Each row comes from the steps of one path. Every step used is in the known rows, and no mark comes twice. Write the path behind each row, first mark first.
Known rows:
tero/tugar: [  8.3  21.2  -0.7  15.2   7.2  -7.0   0.7   8.0  19.5  13.7 -10.6  14.2
 -13.8  -9.9   9.8  -2.3  -7.5  13.0 -12.5 -31.7   6.8  -0.3  12.2]
mafe/tero/dagem/tamo/tugar/vusa: [  4.7   0.5  -6.7 -13.1   4.3  23.4  21.2  -6.7 -18.2  20.0   3.9 -11.0
   2.3  19.3   7.8  19.4 -16.0 -31.5  -3.8  36.7  -9.6   3.3  17.3]
fesi/tero/mafe/tamo/dagem: [ 17.2 -28.6   8.8   3.9 -14.7 -17.9 -12.5  33.1  -1.4 -26.5  -0.8  -8.1
  21.1  46.5   8.1   7.3  -1.8  12.3   9.8   6.2  -2.1  15.5  -4.7]
fesi/tero/mafe/tamo/tugar: [ 19.4 -25.6 -15.7  -1.0   0.9  16.5  -0.1  13.0 -10.2   8.7  13.4 -23.0
   5.7  18.0   8.0  26.9 -16.9  -2.8   8.3  14.4  11.2  26.7   1.6]
mafe/tero/dagem/tamo: [  2.6  -1.8  10.5 -13.2  -9.4 -17.1  -3.8  27.6   4.5 -20.4 -10.0   4.6
  -4.0  24.1 -12.0  19.1  -7.9 -18.5   0.8  38.3 -15.9 -16.7 -10.1]
tugar/tero: [-28.7   6.4   2.4  10.8  31.8 -21.8   3.6   0.7   0.1  17.0 -22.9  15.4
   7.3 -21.6  19.0 -33.5  16.6   9.9  -4.7  -5.7  -4.1   4.0 -16.6]
tero/dagem/tamo/tugar/vusa: [ -0.8   6.1  -2.0 -10.8   9.1  18.1  16.0 -17.1 -13.3  24.7   4.4  16.8
  16.0   9.6  -2.6  -5.0  -8.8 -10.0  -8.3  -4.3 -10.3  -1.8  24.8]
vusa/tugar/tero: [-30.7  22.9 -28.6  14.9   7.3 -26.6   4.7  -7.3  -8.9  26.9 -15.9   3.1
  -1.2 -42.9   6.4 -18.6  24.2   1.7  -7.5 -19.6   2.6   4.2 -39.6]
tero/dagem/tamo: [ -4.6   0.1  17.8 -17.0  -1.8 -27.3  -7.6  19.1   8.9 -10.0  -8.9  38.0
   6.5  14.7 -20.7  -8.6  -7.1   3.3  -5.9  -3.1 -17.3 -19.8  -4.5]
vusa/tugar/tero/mafe/tamo: [ -9.8  -1.7 -24.0  -5.6  10.8   2.3  -7.5 -33.2  -5.4   7.3 -25.9  -5.6
  -7.5   1.8 -27.0  23.8  17.7   2.1  21.4  16.4  -7.9  -2.4 -46.0]
mafe/tamo: [  1.0   7.0   4.0 -11.9  23.1   8.0  -3.2  -3.9  -6.0 -21.5 -10.8  15.2
 -13.8  10.5   2.4  -4.9 -22.1   2.1 -11.1  11.4  -0.6 -11.7 -20.6]
tugar/tero/mafe/tamo/fesi: [ -4.3 -17.0  11.5  -4.9  28.6  30.0 -18.3 -27.9  14.9 -15.8 -13.2 -21.0
  -6.8  16.4 -14.8   7.4 -22.7  10.5  11.4  20.1   1.1  -2.8 -16.9]
tugar/tero/mafe: [-21.1  -6.1   3.4  15.9  27.9 -22.1 -10.8  -5.6  15.7   2.2 -22.1   2.8
  14.5  -5.9  -0.9  -6.7  18.9  16.0  11.9   1.8 -13.6  14.9   2.0]
dagem/tamo/fesi/tero/tugar/vusa: [ -3.7 -22.1  22.6  -1.8  -3.8  31.6  20.9  -5.2  48.3  14.8  14.1   2.4
   2.0   6.5  17.0  -0.5  31.7  -7.9   4.5 -24.4   4.2  -9.1  30.1]
dagem/tero/tugar: [  6.0  22.2   6.0  11.0 -21.9  -1.4   3.9  11.6   8.7   0.0  -1.7  10.0
 -20.5 -37.8  -4.4   4.2  24.0   8.9   7.6 -17.8   9.7 -16.8  22.1]
dagem/tero: [-11.2  19.3   5.7   8.1  -6.3 -14.6  -5.3  18.7  -1.5 -21.8  15.7   6.4
 -10.0 -35.9   1.3 -11.0  28.0   5.4  -4.4  -5.2   5.1  -7.5   8.7]
dagem/tamo/tugar: [ 10.4  -4.6  -4.7  -5.9  -3.5  -7.4  -0.9  -0.2 -10.3  -0.8  20.9  10.8
  -3.1  -9.8   6.2 -10.4 -18.6 -18.7 -35.8  -5.0  14.2   3.2   4.6]
dagem/tamo: [ -6.0  -5.5  16.2  -8.6   7.0 -27.9 -12.0   6.1  13.1 -22.3   4.3  30.1
  -1.0   1.8  -2.0  -9.4   8.9  -4.6 -23.1  -3.3  -8.3 -10.7  -1.5]
mafe/tero: [ -4.4  16.3  -2.6  11.7   3.3 -10.5   0.1  22.6   3.9 -17.6   5.2 -20.4
 -14.0  -1.8  27.4   5.1 -14.3 -12.6 -22.9  15.7  -0.5   6.1 -14.7]
tamo/dagem: [  2.6  17.7   2.9  13.4  -9.1 -39.4 -11.8  22.8  -7.5 -19.5   7.0   0.6
  12.3   3.5  29.3 -34.8 -26.6  12.6 -38.0 -33.9   7.1  10.4  -0.2]
dagem/tamo/fesi/tero: [-11.4 -26.6  23.1  -4.5 -11.8 -13.9  -5.1  28.5  30.8 -23.6  28.5  -3.9
   3.8  -2.3  10.3 -15.5   7.3  -9.8 -12.5 -16.9  11.3  -3.5  -0.7]
vusa/tugar/tero/dagem/tamo: [-24.5   4.9 -10.5 -15.8 -10.7 -41.9   4.2   2.1  -7.9  24.7 -25.3  30.1
   8.0 -17.7 -32.4  -4.9  31.6  -5.5  12.3  -2.4 -16.3 -22.9 -41.6]

Which path is each row?
[ 12.2   4.3  13.3  -8.2 -20.5  -0.7  -7.9  14.8 -29.5 -42.7   7.3   0.8
  -8.4   4.5  -1.4 -12.5   5.0   3.3  -4.7  15.5   7.5 -16.7  -9.6] : mafe/tamo/dagem/tero
[  0.7 -14.1  10.3  -5.5   2.4  22.7  -1.2  20.2  12.8 -18.7  16.8 -20.1
  -7.2   5.5  13.9  -9.9 -24.3  -0.5  -4.5  -6.7  20.9  -1.6 -24.8] : mafe/tamo/fesi/tero
[ -3.5  26.6   2.1  16.7  25.4  18.1  22.1 -24.2  22.0  24.6 -11.7  13.0
  -5.4  -4.9  21.4  -5.8  18.7  11.6  -1.0 -29.7  -4.6   1.9  29.8] : tero/tugar/vusa
[ -2.1  24.9   5.4  11.3  -2.5  21.4  24.5 -13.6  13.2  13.6  -4.6   9.8
 -11.7 -29.6   6.3   3.8  53.4   6.1  17.1 -13.8  -5.1 -11.5  37.6] : dagem/tero/tugar/vusa
[-18.6   4.8  -7.8 -13.1 -14.4 -14.8  -2.4  -8.5   5.8  11.4  -3.8   4.7
  -2.5 -13.9 -33.9  -9.1  -5.8  -9.3   6.3 -18.0   0.8 -24.2 -32.8] : vusa/tugar/tero/dagem/tamo/fesi
[ 10.4 -23.6  20.9  -2.0 -22.5   2.9   2.8  20.1  44.3   0.8  19.6   0.3
  -4.4  -2.7   4.5  -1.5   3.7  -7.0  -0.6 -26.3  13.5  -9.6  12.4] : dagem/tamo/fesi/tero/tugar
[-21.7  12.0 -27.5  14.3  -2.8 -25.2  -5.9 -13.0   5.3  14.6 -11.7  -7.8
   2.5 -22.2  -9.1   8.5  25.0   8.5   8.5 -13.4  -4.8   9.5 -22.5] : vusa/tugar/tero/mafe
[ 11.1  -4.3  11.1 -10.0  -5.6  14.5 -17.7  -1.8   2.5 -43.2   1.5  -2.9
 -17.8  -0.5 -29.2  28.8  16.9   8.8  24.1  31.5  -9.6 -14.9   3.7] : dagem/tero/mafe/tamo
[ 27.4  -5.5 -15.5  -3.4  11.4  24.4 -13.4 -19.2 -15.0  -9.2   7.5 -18.4
 -10.3  20.6  -0.2  26.0 -52.3  -0.2  -6.3  11.6  11.2  15.0  -0.7] : tero/mafe/tamo/tugar
[-28.1  12.4   4.2   5.7  21.2 -27.5   7.2  11.7  -6.4  26.8 -33.5  20.7
  17.6 -10.5  -1.6 -29.3   7.7  16.3  14.7  -4.5 -14.6  -3.7 -12.7] : tugar/tero/dagem
[ 20.0  11.7  12.5  -4.3  -3.8  34.0  15.4 -23.9 -15.6  -2.4 -14.3   3.1
  -7.2   1.7   2.8   1.0  29.1   3.8  17.4  10.4   0.6 -19.9  25.6] : mafe/tamo/dagem/tero/tugar/vusa
[-10.0  23.0 -14.6  14.8  27.2  27.6  19.5 -25.5 -14.8  26.6  16.9  -7.0
   2.7 -12.8  36.1 -17.6 -14.0  -3.0 -27.8 -27.9  10.3  27.0  20.9] : tamo/tugar/vusa
[ 21.4  -4.6   7.9  -4.7   1.1 -13.1 -23.9   1.8 -10.0 -39.8 -10.0  -6.7
   5.1  41.7  -2.7   4.2 -34.1  15.3 -11.0   8.7  -6.5   5.0  -7.0] : tero/mafe/tamo/dagem
[  8.5  10.6   9.1  18.4 -35.9 -29.5 -24.3  22.3  -2.8 -38.4  21.4 -13.4
   9.9   0.5  -5.3  -1.9  16.3  17.2  -2.7  -8.7  -1.1   9.9  18.3] : tamo/dagem/tero/mafe
[  6.3 -18.6 -12.1   4.7  16.2  45.4  17.0 -13.0  -6.7  18.8   5.5 -22.8
  15.1  25.6  19.4  25.4   7.3  -4.3  23.3  13.0   0.3  28.3  20.2] : fesi/tero/mafe/tamo/tugar/vusa
[ -9.7   8.6 -15.0   9.1  12.2  -7.0  10.7   4.1 -27.9  50.0 -15.1   3.1
  15.8 -23.6   8.7 -24.5 -21.5   5.6   3.9 -13.6   9.9  15.9  -0.3] : tamo/tugar/tero/dagem
[ -0.8 -25.6  -2.0   0.5   7.8  -8.4  -9.4 -22.7  -1.2  11.6  -2.7   4.4
  12.0  -2.1  -7.3   2.9   4.7  -7.6  -2.2  16.1  -4.4  14.1   8.7] : dagem/tamo/tugar/tero/mafe
[  2.7  -3.7 -24.4   1.9  -4.7 -18.6 -11.4 -20.4 -24.3  -2.4 -23.4 -12.1
   8.4  18.9 -16.6   9.6   0.0   6.2   8.4  12.6  -3.0   4.8 -40.2] : vusa/tugar/tero/mafe/tamo/dagem
[  4.6 -22.8  -2.6  -8.8 -26.1 -20.2  10.7  39.9 -10.8  27.6  14.4  11.9
  24.1  -1.0   2.3  -5.0  -5.3 -11.4   3.7  -7.3   6.3   6.4  12.6] : fesi/tero/dagem/tamo/tugar
[ -7.4 -19.1  -0.1  -7.6  -0.6   5.0  27.5  13.9  -7.7  40.8  15.5  15.8
  28.5   8.2   9.4  -5.5  19.1 -11.3  14.2  -9.5  -6.8  11.9  25.4] : fesi/tero/dagem/tamo/tugar/vusa
[ -6.1   1.0 -15.9  -4.6   1.5  22.6 -12.5 -39.7   8.0  -8.5  -4.4 -34.6
 -18.9  -0.6 -25.4  23.3 -25.5  -0.4  11.9   6.6   8.1  -3.1 -44.1] : vusa/tugar/tero/mafe/tamo/fesi
[ 12.2   2.5  -5.4  -4.7  10.1  59.0   8.9 -39.6 -20.0  -5.8  17.1 -18.9
 -12.3   3.5  -7.1  34.0  14.0  -4.2  23.3  32.0   0.8   5.3  28.5] : dagem/tero/mafe/tamo/tugar/vusa
[ -0.7  -3.4  19.9 -16.2 -10.1  -5.7 -12.9  13.5  19.9 -24.8  14.8  12.8
  -4.7   8.5 -22.9 -10.6 -42.3   1.3 -12.1 -21.0  -1.5 -19.1  -1.0] : tero/dagem/tamo/fesi
[ 28.0  -6.1  -8.3  -3.6 -15.6  31.8 -15.4  -7.9 -21.9 -18.4  16.2 -23.2
 -19.4  -9.6 -18.1  32.2 -12.8  -3.3  12.8  28.5  11.7   3.1   9.2] : dagem/tero/mafe/tamo/tugar
[  8.7  26.5  11.1  15.9 -19.7   8.6  18.1  -4.3  -1.8   5.1   0.3   1.2
   2.0 -11.3  18.0 -11.2  37.4  10.4   2.8 -22.9   0.1  -3.2  41.3] : tamo/dagem/tero/tugar/vusa
[ 18.6  -4.6  -9.5 -12.5 -14.1  -3.9   5.4  21.4 -19.7   4.5  11.5 -15.5
  -8.1  11.8  -4.1  18.5 -39.4 -30.0 -14.4  36.5   0.6   2.2  -0.9] : mafe/tero/dagem/tamo/tugar
